What can hang from each mark
B: F X
Q: B W
J: S W
S: Q
W: F G Q
G: T
T: Q
M: W

Known rows, with every way that one mark hangs from another
S{Q{B{F X}}}: [-0.02,-0.39,-1.54,-0.04,0.92,0.16,-1.62,2.59,-0.47,0.63,3.67,-1.41,2.02,-2.36,1.73,0.44,1.64,0.55,-3.02,-2.16,-2.29,0.92,1.65]
J{W{Q}}: [1.07,-0.05,-0.46,2.68,0.37,-0.13,1.32,2.06,2.06,-1.68,2.19,0.31,-0.15,0.51,3.23,1.41,4.83,-0.57,-0.53,-2.57,1.93,-1.18,-0.21]
W{G}: [0.54,1.11,-0.03,-1.21,-0.31,2.62,3.19,0.84,1.32,0.81,2.60,-1.13,1.47,-0.38,2.08,-1.58,3.29,1.91,-0.94,-2.30,0.05,-0.46,0.81]
Q{B{F X} W{G}}: [-0.47,1.47,-0.25,-1.49,1.32,1.18,-0.96,0.29,0.75,0.74,2.60,-1.27,3.64,1.20,0.84,-1.20,0.77,1.93,1.63,-1.50,-0.94,1.26,0.42]
W{F G Q}: [0.85,-1.06,-0.09,-1.15,-0.52,0.18,2.98,0.77,4.53,-0.18,1.53,-0.13,3.93,-0.14,2.68,-1.21,3.00,-0.71,-1.50,-4.10,1.85,0.35,0.04]
B{X}: [-1.74,-0.16,-2.41,-0.63,1.64,0.64,2.20,2.25,-0.79,0.03,1.29,0.12,-0.93,-0.99,0.43,0.34,4.85,2.26,-2.04,-3.03,0.18,-0.96,-0.11]
M{W{F G Q{B}}}: [0.88,1.47,1.73,0.56,0.42,-0.21,0.35,-0.02,4.57,1.10,1.89,-1.53,4.70,-0.96,2.55,-0.94,2.48,-0.27,2.49,-1.99,2.17,0.80,1.16]
S{Q}: [1.21,-0.76,-1.77,1.18,0.21,2.48,1.83,2.86,-0.31,-0.45,3.35,-1.30,0.01,-1.83,2.23,-1.29,3.32,0.13,-2.86,-2.98,0.42,0.00,1.43]
M{W{F Q{B{X}}}}: [-1.42,0.14,-0.46,1.46,2.16,-1.90,-0.85,1.31,2.21,0.27,0.70,-0.37,2.36,-1.60,0.72,1.28,3.98,0.21,1.32,-2.59,2.45,0.24,0.21]
M{W{Q}}: [1.95,-0.17,1.84,3.00,0.55,0.73,1.34,0.90,1.82,-0.63,2.29,-1.28,-0.23,-1.15,1.15,1.12,5.01,1.42,2.27,-1.98,3.43,-1.95,0.85]
T{Q{B W}}: [-0.80,2.93,0.10,1.68,1.76,4.41,0.12,0.54,-0.82,-1.74,3.82,-1.37,0.02,0.78,1.02,-2.36,0.15,0.71,1.95,-1.60,1.10,1.08,0.87]
M{W}: [0.44,1.65,1.05,2.29,0.10,1.02,0.90,1.23,0.38,0.07,2.29,-0.60,-0.81,-1.62,0.85,-0.03,4.77,2.46,1.85,-1.41,0.98,-1.56,1.36]
T{Q{B{F} W}}: [0.21,2.61,2.10,1.34,0.42,2.93,-1.83,0.17,0.01,-1.48,4.92,-0.80,1.22,0.57,1.31,-1.70,-1.43,0.97,1.76,-1.83,-1.40,0.81,1.46]
G{T}: [-1.36,0.93,0.86,0.97,-2.11,3.38,4.01,2.18,-2.08,-1.23,1.78,0.99,-1.42,0.22,-0.43,0.10,2.84,2.28,1.58,-1.20,0.07,-1.03,1.57]
G{T{Q{W{F}}}}: [-1.50,1.24,0.34,-0.15,-2.24,3.73,2.03,1.51,0.41,-2.74,1.45,0.81,0.26,2.99,-0.52,-2.02,-0.59,0.13,3.06,-3.23,1.43,1.53,-0.17]
G{T{Q{B}}}: [-1.45,3.18,1.54,-0.10,-1.04,4.98,2.41,0.88,-2.02,-0.73,3.34,-0.69,-0.63,0.46,0.60,-0.49,-0.40,1.75,1.99,-0.65,-0.04,0.92,1.72]
B{F X}: [-0.75,-0.51,-0.42,-1.13,0.54,-1.08,-0.09,1.96,-0.24,-0.11,2.06,0.53,0.40,-1.45,0.87,1.03,3.31,1.99,-2.22,-2.92,-2.12,-1.24,0.86]
Q{B W{F G}}: [-1.75,1.89,-0.65,0.29,0.28,2.03,0.57,0.56,1.88,-0.18,1.96,0.24,3.98,1.01,1.52,-3.55,1.00,-0.10,1.53,-2.51,0.07,1.94,0.50]
J{S{Q} W{G{T}}}: [1.81,0.76,-0.96,-1.99,-3.64,2.73,1.73,3.54,1.05,0.57,0.06,-1.28,1.13,3.47,4.73,-0.07,2.71,-0.98,-0.27,2.00,-0.41,2.33,1.35]
T{Q{W{G}}}: [1.64,2.06,-0.15,-1.83,0.29,4.67,2.39,-0.21,2.34,-0.51,3.27,-2.69,1.39,2.33,1.98,-3.40,0.83,0.95,1.42,-3.07,2.09,1.54,-0.60]
G{T{Q}}: [-0.31,1.93,1.20,-0.64,-1.88,4.40,3.66,1.52,-1.01,-1.37,2.77,-0.55,-1.36,0.82,0.43,-0.31,0.86,2.03,1.37,-1.91,0.85,0.02,0.76]
M{W{F G}}: [0.43,1.90,0.89,-0.85,-1.23,-0.38,1.14,0.66,3.89,1.22,1.51,-0.81,3.10,-0.99,1.93,-1.74,3.56,1.12,1.26,-2.60,0.62,0.41,0.66]
T{Q{B{F}}}: [-0.04,2.63,2.27,-0.13,0.00,1.82,-1.01,0.35,0.27,-0.16,5.34,-0.73,1.20,-1.77,2.44,-0.51,-0.86,1.00,-0.71,-1.99,-2.79,0.17,2.48]

Rows
[0.81,-0.71,-0.28,1.62,0.15,-0.48,0.48,2.51,1.58,-1.73,0.29,0.52,-0.81,1.88,4.79,2.31,5.04,-1.70,-1.29,0.12,0.30,-0.62,0.85] | J{S W{Q}}
[-0.68,0.57,-0.91,-0.58,-0.48,1.45,1.93,0.80,2.86,-0.92,1.66,0.35,2.87,1.55,1.26,-3.52,2.08,-0.12,0.82,-3.61,0.86,1.49,-0.17] | Q{W{F G}}
[0.29,-0.83,1.12,-1.33,-2.74,1.84,4.56,0.97,3.04,-0.53,0.73,0.32,3.20,1.52,1.25,-0.38,1.76,-0.05,1.33,-3.20,2.23,0.42,0.38] | W{F G{T} Q}
[-2.74,2.58,0.55,0.69,-1.51,4.08,1.06,0.89,-0.49,-2.18,2.31,0.78,1.11,2.60,-0.38,-2.13,-1.94,-0.07,3.98,-1.86,0.56,2.35,0.84] | G{T{Q{B W{F}}}}
[-0.27,0.79,0.03,2.54,0.98,0.12,-0.89,1.98,0.65,-0.90,1.16,0.53,0.05,1.42,4.99,2.07,3.76,-1.63,-0.62,1.40,-0.35,0.29,1.76] | J{S W{Q{B}}}
[-1.65,2.19,-1.56,-1.59,2.53,2.24,0.77,1.14,-0.61,0.74,2.65,-1.68,-0.07,-0.75,1.19,-0.11,1.39,1.56,-1.70,-2.46,0.18,0.97,0.12] | T{Q{B{X}}}
[-2.48,-1.02,-1.91,0.21,2.21,-1.11,0.82,1.82,1.60,-0.30,0.81,0.66,2.27,-1.05,1.32,0.89,2.82,-0.75,-1.58,-3.50,1.25,0.34,0.05] | W{F Q{B{X}}}
[1.90,0.15,1.54,0.00,-0.63,-0.52,1.39,0.35,5.48,0.49,1.48,-1.29,3.64,-0.30,2.47,-0.46,3.56,-0.04,1.81,-3.18,3.03,-0.07,0.06] | M{W{F G Q}}
[0.14,-0.37,-1.82,1.38,1.45,1.32,-2.38,2.19,-0.89,-0.42,3.11,-1.34,2.14,-0.06,0.90,-0.82,1.08,0.40,-0.50,-1.97,-0.54,1.56,1.14] | S{Q{B{F X} W}}
[1.88,0.49,2.63,-0.21,-0.05,1.17,0.48,-0.42,2.70,0.72,4.24,-1.24,4.22,-0.94,3.16,-0.02,0.90,0.57,0.12,-1.83,-0.52,-0.24,2.09] | W{G Q{B{F}}}
[0.55,3.47,0.31,-1.06,1.21,5.12,1.07,-0.58,1.35,0.06,3.95,-2.86,2.24,1.80,1.81,-3.48,-0.50,1.02,2.35,-1.66,1.44,2.30,0.18] | T{Q{B W{G}}}
[-0.80,1.48,1.65,3.00,0.39,1.72,-1.60,0.64,-0.98,-1.64,4.06,0.71,1.31,-0.30,0.42,-1.25,0.52,1.20,2.02,-1.14,-1.96,-0.19,2.47] | Q{B{F} W}
[3.02,1.65,4.28,0.72,-0.13,0.22,-1.27,-0.66,3.64,1.13,3.98,-2.35,4.30,-1.32,2.53,0.38,1.79,1.29,3.35,-0.92,0.75,-0.46,2.04] | M{W{G Q{B{F}}}}
[-1.14,-0.49,-1.22,0.84,3.03,0.95,1.39,1.50,-0.16,0.10,1.66,-0.71,0.74,-1.05,0.77,1.63,3.61,0.70,-1.22,-2.48,1.93,-0.49,0.31] | W{Q{B{X}}}
[-1.18,-0.42,-1.84,-2.17,1.71,-0.43,1.57,0.81,3.38,1.23,0.91,-0.72,4.62,-0.13,2.34,-0.07,2.32,-0.43,-1.69,-3.55,1.64,1.43,-0.44] | W{F G Q{B{X}}}
[-0.45,2.88,3.10,1.05,-1.79,4.36,-0.55,0.62,-1.47,-2.01,4.25,-0.29,0.59,2.09,-0.24,-1.04,-2.61,1.58,4.54,-0.32,-0.92,1.12,2.15] | G{T{Q{B{F} W}}}
[0.10,0.94,-1.81,0.20,0.21,2.71,0.14,1.62,2.38,0.25,2.74,-1.49,4.64,0.49,2.46,-4.26,0.24,-1.61,0.11,-2.77,0.68,3.34,0.93] | S{Q{B W{F G}}}
[-0.43,-1.80,-2.18,1.10,-0.39,1.36,-0.23,3.45,0.73,-2.12,0.23,0.04,0.85,1.62,2.99,-2.28,2.15,-2.36,-1.78,-1.05,-0.43,1.95,1.64] | J{S{Q{W{F}}}}
[0.97,-0.37,0.72,-2.00,1.37,-0.19,-0.09,0.49,2.57,1.50,2.68,-1.74,4.28,-0.69,2.27,1.00,1.70,0.97,-0.71,-2.36,0.07,0.21,0.50] | W{G Q{B{F X}}}
[1.10,0.79,0.88,0.43,1.19,2.73,2.56,0.07,2.17,0.91,3.23,-1.81,2.94,-0.33,2.57,-0.71,2.29,0.48,0.12,-2.09,1.93,0.04,1.16] | W{G Q{B}}
[-1.51,1.01,0.53,-2.18,-3.39,1.94,4.05,1.65,1.60,0.19,0.92,1.01,2.62,0.97,0.83,-1.50,1.29,0.91,0.76,-2.52,-0.07,0.64,0.82] | W{F G{T}}
[-0.84,2.80,1.10,0.64,-1.29,5.49,2.74,0.64,-0.93,-0.28,1.95,-0.75,1.87,2.83,-0.66,-2.05,0.35,1.87,5.14,0.20,1.30,1.41,1.32] | Q{B W{G{T}}}
[1.08,1.32,0.25,0.05,0.33,0.69,0.20,1.22,2.82,0.41,1.08,-1.05,2.38,2.47,5.84,0.94,3.07,-1.60,-0.13,1.51,0.16,1.32,1.19] | J{S W{G Q{B}}}
[-1.21,1.95,-2.13,-1.09,2.49,2.81,0.92,0.78,0.13,0.98,1.31,-1.81,2.33,1.45,0.19,-1.81,2.21,1.78,1.54,-1.59,1.47,1.77,-0.50] | Q{B{X} W{G}}
[-0.18,1.72,1.06,0.55,-1.49,5.57,2.81,0.93,-1.20,-2.58,2.36,-0.73,-1.32,2.84,-0.83,-1.31,0.06,1.80,3.85,-1.75,2.21,0.72,0.24] | G{T{Q{W}}}
[0.58,3.20,2.08,-2.89,-3.45,2.23,2.15,0.25,3.39,0.71,1.67,-1.59,2.67,1.32,1.25,-1.35,0.24,1.45,4.14,-2.06,1.69,1.65,0.42] | M{W{F G{T{Q}}}}
[0.19,0.64,-1.51,3.19,1.31,4.18,-0.01,2.18,-1.23,-1.04,3.82,-1.46,0.68,-0.17,1.12,-2.65,1.52,-0.31,0.62,-1.50,1.04,1.42,1.63] | S{Q{B W}}
[-0.34,2.58,-0.10,0.99,1.09,3.96,1.37,0.15,0.66,0.20,3.06,-1.29,2.41,1.39,1.18,-2.94,1.55,1.08,2.27,-0.98,0.78,1.27,0.82] | Q{B W{G}}
[1.99,-0.03,-0.78,-0.49,-2.20,5.80,3.55,1.90,0.30,-0.40,2.06,-2.34,1.74,2.85,0.41,-2.70,1.20,0.68,2.67,-1.35,2.68,1.85,0.60] | S{Q{W{G{T}}}}
[-1.90,0.90,-0.17,-0.16,1.13,-0.48,-1.28,1.55,-1.07,0.36,2.94,0.43,1.35,-2.02,0.94,0.96,2.09,2.13,-1.42,-1.72,-2.82,-0.34,1.50] | Q{B{F X}}
[-0.17,2.06,1.92,-1.54,-3.65,1.13,2.51,1.00,2.47,0.60,0.57,-0.13,2.58,0.63,0.43,-1.03,2.37,1.73,4.12,-1.29,1.14,0.67,1.03] | M{W{F G{T}}}
[-2.97,1.70,-2.72,-0.69,2.27,1.47,-0.57,1.19,0.55,-0.98,1.22,-0.47,1.63,1.30,0.27,-1.90,-0.10,-0.20,0.21,-3.60,1.00,2.60,-0.64] | T{Q{B{X} W{F}}}
[-2.35,2.58,-0.36,-2.11,0.27,3.65,2.13,1.52,-2.31,0.11,2.03,-1.03,-0.53,0.81,-0.26,0.80,0.28,2.33,1.17,-1.15,0.65,1.25,0.12] | G{T{Q{B{X}}}}
